Each row was made from one small tree. Brackets hold a mark, then the marks that hang from it, in the order of their numbers. Every link used is in the known rows. Write each row's tree.
In the rows, 128 means zero.
Known rows:
[k55 k167]: [ 98 123 105 117 125 131 135 121 116 174 163 112 117 166 131 124 115 107
 136 149 129 106 142 137 135 141 123 145 125 107 125 130 125 130 125 135
 139 124 125 140 151 121]
[k67 k552 k774 k933]: [201 158 156 140 115 109 143  86 134 163 141 145 117 114 154 147 100 121
 125 137 131 108 162 128 129 121 124 120 108 145 123 139 136 107  94 109
 129  96 127 114 131 172]
[k55 [k933 [k243 k488]]]: [105 106 143 110 131 144 118 139 130  99 141 137 116 124  98 134 137 116
 156 112 124 138 127 136 129 110 110 146 119 118  97 130 157  84 108 116
 152 109 134 127 149 103]
[k933 k55 [k243 [k866 k67]]]: [102 102 137  96 136 157 109 123 124 125 206 146 117  66 107  90 134 120
 134 122 134 111  98 134 137 103  95 125 126  97 116 140 129  65 134 151
 161 111 146 146 152  87]
[k243 k488 k866]: [136 125 153 144 140 117 112 116 107 118 120 137 133  57 125 133 149 143
 147 146 139 152 138 115 136 134 125 133 127  97 122 124 115 114 155 121
 123 105 119 108 143 131]
[k866 [k67 k167 [k552 k332]]]: [158 103 125 114 118 123 118 121 124 137 154 151 119 143  95 119 133 173
 130 114 143 143 124 125 137 107 115 128 136 108 108 120 138 126 134 123
 132 124 113 175 173 138]
[k332 [k933 k55]]: [ 97 137 146 143 124 156 107 112 137 133 153 126 121 115 126 122 113 123
 117 118 120 121 120 145 119 151 131 108 120 138 115 143 140  68 124 124
 140 112 131  98 154 110]
[k702 k774 [k933 [k55 k167] k502]]: [142 119 118 109 130 157 157  87 149 157 164 131  91 146 103  91 112 137
 148 114 115 127 109 138  95 130 102 160 133 143 112 131 144  51  39 122
 131 104 141 111 107 118]
[k55 [k933 k243 k502]]: [100 107 156 103 131 138 132 137 122 131 152 148  98 126  94 120 126 107
 138 113 123 146 113 132 123 127 116 143 117 128  97 127 169  70  90 122
 148 112 137 123 144  94]
[k702 [k933 [k55 k167] k243 k332]]: [ 87  84 153  77 126 144 136 106 133 129 186 132 102 121 119 104 121 118
 155 104 121 104 124 148 114  95  93 158 122 106 107 147 156  35 102 154
 137 113 130 137 156 105]
[k530 [k928 [k702 k933]]]: [138  99 135  90 122 122  68 100 115  91 146 118 102 138 115 121 129 106
 132 114 127 141 113  89  97 105 126 150 111  95 121 121 141 109 133 116
 118  98 137 132 115 125]
[k488 [k243 [k866 [k67 k774]] k933]]: [163 102 153 108 108 111  87 106 124 114 155 152 125  54  95 140 142 119
 113 120 129  99 117 132 133  90 129 140 130  83 121 119 128 103 155 161
 125 107 141 120 133 122]
[k55 k167 [k933 [k243 k866] k502]]: [ 68  95 140 102 130 133 135 123 109 176 194 135  90 129  99 119 121  84
 149 145 131 126 127 137 123 139 111 158 118  99  99 129 164  67 101 131
 157 100 136 130 171  86]
[k552 k67 [k332 k933]]: [156  77 184 162 154 126 110 134 127  76  66 139 124 122  90 133 140 128
 105 109 132 159 116 127 129 158 132 122 125 137 122 126 161  94 143 110
 162 133 139  97 187 128]
[k163 [k243 k488 k866 [k933 k55]]]: [126 131 170 131 147 178  98  92 125 117 113 129 128  66 106 139 159 125
 122 126 138 137 137 119 109 112 119 130 129 105 101 128 125  81 159 138
 117  78 131 106 129 103]
[k243 k488 k933]: [146 153 155 146 144 135 105 113 102  95  94 142 121 113 101 155 145 149
 131 110 122 151 154 124 132 116 128 145 118 112 100 128 125  85 130 117
 121  97 112  91 125 132]
[k332 [k933 k55 [k243 k488] k502]]: [103 134 176 101 133 153  98 117 112 165 139 148 103 129 108 100 103 123
 108 102 117 141 107 140 141 162 128 117 106 125  90 138 152  33 101 128
 158 103 127  88 165  95]
[k243 k866 k933]: [132 128 153 169 145 116 112  99 117 102 141 142 125  40 110 162 161 124
 129 133 136 136 141 120 101 107 128 137 132 107 128 126 132  83 153 137
 118  89 128  94 131 121]
[k933 k55 k332 k502]: [ 70 143 206 128 125 133 144 124  88 164 170 159  82  99 126  79 110 132
 122 125 125 130 120 131 130 142 133 115 119 131 110 150 144  37  97 157
 120 131 122 109 140  95]
[k488 k243]: [130 107 134  85  93 118 108 125 139 148 129 134 130 128 110 120 128 115
 115 114 128  95 109 136 152 118 130 130 131 107 127 123 131 130 142 158
 143 132 140 127 140 126]
[k332 [k933 k55 [k243 k488 k866] k502]]: [102 128 182 111 136 147  96 112 111 163 149 150 105  94 108 103 111 121
 112 113 122 144 106 136 135 161 128 117 109 118  95 138 150  29 112 130
 155  96 128  85 170  93]
[k866 [k67 k774 k933]]: [194 122 130 117 138 125 125 110 121  89 165 152 113  97 132 129 106 137
 122 133 123 121 144 130 133 100 122 132 110 110 117 127 125 118 111 117
 113 125 126 151  98 152]
[k552 [k67 k774] [k332 k933]]: [196  77 196 169 155 117  95 138 121  90  65 141 126 116 111 135 128 123
 102 119 127 159 121 131 123 152 136 122 116 132 119 128 159 102 122 106
 157 130 147  89 167 130]
[k552 [k67 k167]]: [177  83 132 131 128 127 150 134 104 132  81 139 134 162  99 123 145 154
 121 119 133 150 132 115 120 127 125 137 128 105 142 141 133 129 140 132
 126 133 133 143 145 114]
[k933 k243]: [129 106 130  80 131 130 112 135 128 140 132 136 127 141 115 118 126 113
 125 108 126 122 112 133 142 109 114 135 120 112 118 129 138 106 115 145
 161 123 134 135 146 108]
[k332 [k933 k243 k502]]: [122 121 168  94 131 129 102 118 121 162 124 146 109 140 108 120 103 113
 100 103 118 141 110 137 134 156 138 123 109 127 101 127 158  59 103 133
 151 110 124  97 165 105]
[k552 k67 k332]: [160  77 172 158 156 124 125 144 122  77  71 140 124 123  94 123 151 131
 114 117 138 158 116 119 133 144 123 130 130 132 129 125 151 120 143 114
 157 143 142 115 167 130]
[k928 k530]: [123 129 130 127 129 117  90 139 117 118 146 119 120 139 131 129 124 124
 122 136 117  98 123 107 119 143 121 127 128 126 117 132 115 116 142 132
  93 165 103 138 132 117]
[k530 [k928 [k702 k774 [k933 k243 k502]]]]: [158  96 135  71 125 123  69  95 118 110 140 127  91 153 100 107 124 106
 130 105 122 147 101  90  97 103 125 154 112  99 115 116 145  91  91 121
 133  93 143 123 109 117]
[k243 k866 [k933 k55 k502]]: [107 146 175 170 149 136 120  97 100 136 170 155 101  32 105 129 149 125
 119 133 133 143 126 121 102 129 125 130 125 117 117 134 137  41 134 138
 119  84 133  82 126 102]
[k917 k502]: [137 143 132 109 148 123 176 142 114 147  98 152 133 136 129 126 121 126
  97 114 122 162 134 142 132 132 131 124 132 130 147 126 141 120 116 115
 105 128 123 121 129 144]
[k866 [k67 [k552 k332]]]: [150 125 137 116 125 130 122 121 130  93 163 149 116 110  90 118 126 151
 127 120 139 128 119 125 143 117 113 125 137 131 106 118 133 124 140 117
 132 127 121 166 174 140]
[k928 k530 [k702 k774 [k933 [k55 k167]]]]: [132 122 108 115 113 129  71 123 153 117 180  87  87 156 118 116 123 104
 112 135 114  78 113 101  88 129 102 156 133 118 114 129 128  85  91 116
  97 150 127 115 115  99]
[k866 [k67 k774 k917]]: [201 113 132 108 121 135 106 140 119  97 124 153 122 116 119 124 143 147
 119 135 126 125 135 127 148 105 141 132 117 111 131 125 106 140 118 123
 104 122 141 154 109 124]
[k552 k67 [k332 [k933 k502]]]: [157  84 198 157 156 123 116 135 117  95  65 149 112 124  85 123 134 128
  97 109 132 170 110 123 131 173 137 122 120 141 116 124 166  84 132 110
 158 133 136  91 185 124]
[k530 [k928 [k702 k774 [k933 k243 k332]]]]: [149  87 140  74 121 117  67  94 119  92 139 125  96 144 105 113 128 107
 139 103 123 137 109  93  97  86 125 153 114  93 118 121 145  87  98 131
 130  98 139 128 117 118]
[k933 [k55 k167] k243 k332 k502]: [ 50 117 193  72 127 137 132 126  80 209 197 156  73 138 116  68 101 103
 125 121 125 107 113 142 150 132 116 133 110 101  96 151 153  14  82 178
 159 124 126 126 173  72]
[k866 [k67 k167 k774 [k917 k502]]]: [213  96 121  95 122 125 125 145 103 151 100 167 128 155 123 124 148 166
 109 121 129 155 143 135 144  98 143 132 119  88 142 126 117 139 105 123
  93 120 130 159 108 131]
[k67 k933]: [135 130 130 129 134 126 149  97 136 121 132 136 116 119 142 143 121 120
 127 125 129 122 152 127 132 122 126 129 113 130 132 133 138 100 117 120
 131 117 121 115 112 160]
[k552 [k67 k774 [k917 k502]] [k332 k933]]: [213  75 201 153 152 123 117 154 118 102   9 162 129 132 107 139 159 126
  82 111 128 173 132 136 141 157 154 119 114 136 147 128 153 100 116 100
 140 120 153  79 167 133]
[k55 k167 k933]: [ 69 110 111 134 121 144 142 126 125 142 183 113 106 150 113 138 123  95
 159 148 126 111 147 143 115 132 115 153 125 113 111 133 150 103 114 118
 141 113 133 138 157 107]
[k702 k933]: [142 101 127 108 131 133 140 106 150  99 136 126 125 117 121 131 131 136
 145 109 122 134 126 132 103 114 108 155 129 131 120 127 147  97 118 118
 111 115 129 129 120 139]
[k552 [k67 k167 k774 k866] k332]: [215  41 178 169 151 111 114 141 118 142  66 151 134  96 127 124 147 150
 119 130 133 162 127 120 112 118 121 125 127 126 135 130 147 135 119 114
 140 147 156 116 152 137]
[k702 k774 k933]: [181 104 107 113 130 137 144  93 170 101 120 127 120 135 107 125 131 146
 154 105 116 133 118 134  90 101 107 160 142 144 124 122 140  90  58 117
 124 112 136 117 101 140]

Which tree is each row?
[105 114 190 112 103 113 105 103 111 148 158 157 106  51  97 120 142 114
 113 117 132 101 113 132 132 110 133 131 130  95 118 133 141  52 144 177
 129 106 135  95 148 106]
[k488 [k243 k866 [k933 k55 k332 k502]]]
[187  60 186 173 146 127  94 136 113 138  75 141 125 142 117 121 135 143
 107 114 131 166 120 135 116 143 132 118 115 112 120 140 162  88 114 115
 162 126 143  97 164 119]
[k552 [k67 k167 k774] [k332 [k933 k55]]]
[171  74 124 109 115 130 163 141 127 218  45 170 144 122 142 133 184 165
 112 120 134 158 153 130 131 106 145 117 134 134 178 132 118 137 116 125
  83 125 144 124 136 138]
[k67 k167 k866 [k917 k502]]
[151 119 145 130 142 122 109 116 102  84 147 149 128  45 107 127 144 157
 146 144 139 151 134 113 141 122 120 137 128  89 114 119 111 116 163 119
 114 109 116 135 144 129]
[k243 k488 [k866 k67]]
[129  98 139  93 100 124 111 104 137 125 176 147 122  60 104 116 134 118
 120 127 136  90 110 132 147 106 119 129 131  91 129 125 126 103 160 159
 136 119 140 136 141 127]
[k488 [k243 [k866 [k67 [k933 k55]]]]]
[158 103 134  87 124 121  75  93 118 105 137 125  91 148 104 110 123 111
 131 111 123 149 106  87  93 109 129 152 115 104 118 116 142  98  96 116
 122  96 141 121 104 122]
[k530 [k928 [k702 k774 [k933 k502]]]]
[106 124 197 126 143 160 113  91 118 135 132 142 110  59 107 128 151 113
 109 126 138 131 130 120  98 109 130 124 131 113 106 132 140  57 144 160
 108  89 130 106 132  92]
[k163 [k243 k866 [k933 k55 k332 k502]]]
[171  64 178 165 163 123 147 117 139  79  80 153 121  60 112 133 147 129
 118 123 137 145 135 117 126 131 114 124 125 156 139 128 152 106 142 106
 146 145 151 105 163 159]
[k552 [k67 k866 k933] k332]
[118 104 160  90 122 123  73  98 101 102 160 128  86 127 113 104 123 107
 130 113 125 143 111  91  98 110 128 144 109  97 115 129 147  79 122 127
 114  99 135 126 119 114]
[k530 [k928 [k702 [k933 k55 k332 k502]]]]
[149 100 138  88 113 103  61 129 147  98 151 104  89 148 112 126 129 105
 110 117 113  84 113  98  96 105 109 157 130 109 110 124 141  74  85 135
 100 158 119 115 126  98]
[k928 k530 [k702 k774 [k933 k243 k332]]]
[103 107 194 106 138 133 160  91 125 165 173 175  89  29 144 100 110 118
 126 121 123 105 138 129 130 105 109 115 109 153 122 149 149  28  94 147
 128 132 141 105 141 132]
[k67 k866 [k933 k55 k243 k332 k502]]
[157  96 111  88 129 162 135  95 172 116 152 131 114 133 100  99 128 135
 155  90 114 118  99 143  99  89  88 156 136 136 115 134 146  51  47 131
 153 105 150 121 112 113]
[k702 k774 [k933 k55 k243]]
[186  33 166 152 136 127 128 146 128 131  29 157 133 114 103 128 192 158
 118 118 144 163 130 114 134 127 134 124 131 134 155 128 139 129 142 117
 137 140 155 117 173 129]
[k552 [k67 k167 k866 k917] k332]
[ 77 118 228  93 137 128 117 123  75 168 168 173  85  63 112  73 124 128
 134 120 131 139 111 125 150 128 117 126 111  96  94 146 146   4 103 169
 147 109 121 103 168  76]
[k933 k55 [k243 k488 k866] k332 k502]
[123 112 181 126 140 146 105  92 128 113 114 133 127  64 110 151 158 113
 116 125 140 125 142 120  97  95 133 129 136 106 113 126 138  83 157 160
 108  91 126 116 136 105]
[k163 [k243 k866 [k933 k332]]]
[202 140 162 148 111 115 133 108 141 180 147 148 134  46 154 129 108 132
 131 151 125 101 142 126 110 116 115 111 133 175 130 135 117 140 111 113
 107 124 155 125 158 147]
[k67 k552 k774 k866]
[ 79 151 185 144 135 137 132 107  85 154 167 151  83 110 107 121 124 121
 121 120 122 120 144 135 117 123 131 136 117 116 104 145 145  27 105 154
 120 104 120  95 139  99]
[k243 [k933 [k55 k167] k332 k502]]
[173  83 153 123 107 121 160 131 141 236  43 178 139 121 124 135 188 172
 112 110 150 160 148 129 140 118 136 106 144 159 164 127 136 127 119 111
 107 114 142 122 200 157]
[k67 k167 [k552 k332] k866 [k917 k502]]
[101 126 143  91 133 166 106 133 118 142 154 138 118 125 114  91 125 128
 138 108 126 122 108 138 153 118 100 129 115 107 101 144 128  69 111 138
 168 112 138 124 146  95]
[k933 k55 [k243 k488]]
[137 101 139  94 119 128  73  92 120  92 153 122  93 134 111 108 128 113
 142 111 124 133 111  94  90  93 125 147 117 101 119 127 139  82 102 127
 123  98 139 125 110 117]
[k530 [k928 [k702 k774 [k933 k55 k332]]]]
[125 103 129 114 121 147 151  88 153 123 168 125 102 130 114 103 122 138
 167 112 115 106 126 146  92  97 103 157 140 132 118 141 142  42  52 141
 129 114 133 120 121 119]
[k702 k774 [k933 [k55 k167] k332]]
[207  86 165 159 113 100 108 113 137 237 120 152 137  90 157 130 128 161
 136 137 139 136 141 129 106 103 117 109 134 145 124 129 140 140  98 114
 128 124 144 126 171 157]
[k67 k167 [k552 k332] k774 k866]
[156  96 162 126  90 120 107 124 132 226  51 155 120 196 105 137 180 164
 116 105 152 160 137 125 150 148 154 112 126 130 131 127 146 100 112 121
 145  92 120 110 202 132]
[k67 k167 [k552 [k332 [k933 k502]]] k917]
[ 54  95 166  91 122 126 140 130  97 170 189 141  79 151 100 116 112  88
 151 132 125 116 136 143 129 126 118 158 113 101  92 137 171  48  86 148
 150 115 125 134 179  82]
[k55 k167 [k933 k243 k332 k502]]
[199  98 117 112 125 121 107 130 107 139 155 147 124 137 128 119 117 163
 126 130 127 141 132 130 125  93 126 134 121  85 117 126 123 141 110 129
 111 130 123 170 109 128]
[k866 [k67 k167 k774]]
[137  96 132  95 118 115  92 123 152 112 150 109 107 110 116 131 139  98
 108 124 132 121 117 113 107 108 111 157 124 100 124 121 153 104 123 118
 129 111 145 113 132 110]
[k928 [k702 [k933 [k243 k866]]]]
[ 98  95 170 139 146 139  78 129 146 127 128 133 116 120 118 119 132 116
 117 102 131 142 104 146 135 139 124 113 121 131 103 124 164  69 115 122
 183 121 134  93 177 122]
[k552 [k332 [k933 k55 k243]]]
[ 88 134 165  97 132 156 102 114 107 188 155 140  98 147 108  99  96 113
 113 112 119 131 114 144 144 170 126 126 103 116  89 141 149  34  99 131
 163 101 126  94 176  93]
[k332 [k933 [k55 k167] [k243 k488] k502]]
[178  75 126 108 123 127 183 111 135 212  49 177 132 113 155 148 177 157
 111 116 135 152 177 129 136 100 142 117 119 136 183 137 129 110 106 117
  86 115 136 113 120 169]
[k67 k167 k866 [k917 k502] k933]
[147 124 161 131 101 130 119 131 148 148  69 148 124 145 104 137 181 138
 125 118 150 131 132 121 161 144 143 116 132 159 138 124 128 122 131 114
 144 102 136 114 191 138]
[k67 [k552 k332] k917]
[121 114 144  91 119 133 101 126 142 136 162 116  88 128 112 106 124 100
  99 117 127 125 107 116 113 125 108 151 118 113 112 128 157  80 101 117
 131 113 148 108 125  99]
[k928 [k702 [k933 k55 k243 k502]]]
[165 119 135  95 127 138 142 114 119  98 126 167 100 116 104 123 144 146
 113 122 133 134 141 118 159 122 139 133 111 123 130 123 121 102 120 120
 106 117 125 146 116 141]
[k866 [k67 k917 [k933 k502]]]
[ 59  93 152  97 120 131 127 132 104 138 177 128  98 149 105 130 124  97
 169 132 126 110 149 146 136 110 112 159 117  90  93 138 159  61 102 142
 155 113 121 137 184  91]
[k55 k167 [k933 [k243 k488] k332]]
[124 113 167  99  97 110 101 114 123 125 124 146 119 109  97 140 139 117
 115 103 125  92 126 138 140  93 136 136 129 101 119 128 138  87 140 174
 131 121 129 109 144 122]
[k488 [k243 [k933 k332]]]
[118 100 151  94 120 126  70  99 110  90 161 121  95 125 117 112 126 108
 136 113 126 135 115  92  96 100 125 144 112  94 119 130 142  86 131 127
 116  99 137 130 121 117]
[k530 [k928 [k702 [k933 k55 k332]]]]
[ 56 102 183  94 127 137 110 119  88 163 195 142 102  85 124  92 130 114
 157 133 134 100 133 141 150 108 105 136 118  73 103 152 133  29 125 174
 162 109 123 125 188  80]
[k933 [k55 k167] [k243 k488 k866] k332]
[134 119 163 134 142 125 122 100 101  80 163 156 115  29 117 124 140 155
 150 141 139 140 147 117 142 113 116 132 122  88 112 131 118  78 156 126
 114 106 111 127 141 138]
[k243 k488 [k866 [k67 [k933 k55 k332]]]]
[114 135 176 123 100 117 171  79 103 234 158 166  88 150 130 110 115 160
 131 114 144 131 155 123 129 124 123 114 115 124 116 157 158  37  92 144
 128 100 101 125 166 142]
[k67 k167 k552 [k933 k55 k332 k502]]
[182  84 132 133 134 124 164 114 109 128  82 144 126 157 110 134 140 148
 121 119 134 146 148 115 124 123 124 137 116 107 145 145 141 110 134 126
 129 126 128 134 134 136]
[k552 [k67 k167 k933]]
[173  74 152 136 101 120 147  92 160 215  67 168 123 107 137 151 187 163
 133 119 155 131 168 117 142 109 130 109 126 160 155 132 138 105 117 111
 127 103 136 112 183 177]
[k67 k167 [k552 k332] k866 k917 k933]
[165  80 140  79 126 123 135  97 159 101 123 140 112 131 102 117 130 138
 158  89 115 121 114 139 102  76 104 162 136 126 115 128 154  50  46 147
 139 116 131 121 127 121]
[k702 k774 [k933 k243 k332]]
[133 127 183 111 139 160 101 102 118 107  79 132 124 115 105 147 148 130
 118 110 129 135 150 123 119 102 133 136 125 110  95 127 133  87 140 146
 109  98 116 114 131 113]
[k163 [k243 k488 [k933 k332]]]
[ 69 104 134  92 127 141 138 130 110 177 186 133  87 164  97 117 113  86
 145 134 125 123 126 141 130 140 112 160 114 107  95 130 165  72  87 128
 158 107 135 134 167  88]
[k55 k167 [k933 k243 k502]]
[135 108 153 112 106 112  96 103 130 130 137 143 128  66  98 144 151 112
 115 118 133 100 117 131 132 103 130 137 134  93 128 122 133  97 158 164
 134 105 139 104 143 122]
[k488 [k243 k866 k933]]
[ 69 120 131 127 124 139 148 125 110 169 184 127  88 154 105 124 113  96
 147 148 126 127 139 138 119 153 121 154 120 120 102 129 158  87  97 117
 135 112 130 129 153 101]
[k55 k167 [k933 k502]]
[112  91 196  91 132 102 102 125  96 121 129 155 119  75 119 121 141 127
 148 119 134 129 133 126 148  95 123 135 120  81 109 135 139  62 130 167
 145 117 112 119 174 103]
[k933 [k243 k488 k866] k332]
[168  92 147 105 103 107  85 105 121 134 151 152 126  71  97 141 145 129
 115 120 133 106 120 132 131  85 129 140 130  72 122 121 130 104 151 164
 127 106 136 124 133 121]
[k488 [k243 [k866 [k67 k167 k774]] k933]]
[185  97 209 110 141  96 136  96 116 177 142 178  98  31 172 121  95 110
 119 135 115 112 155 130 123  95 125 123  96 141 122 139 147  63  67 139
 117 130 145  96 114 149]
[k67 k774 k866 [k933 k243 k332 k502]]
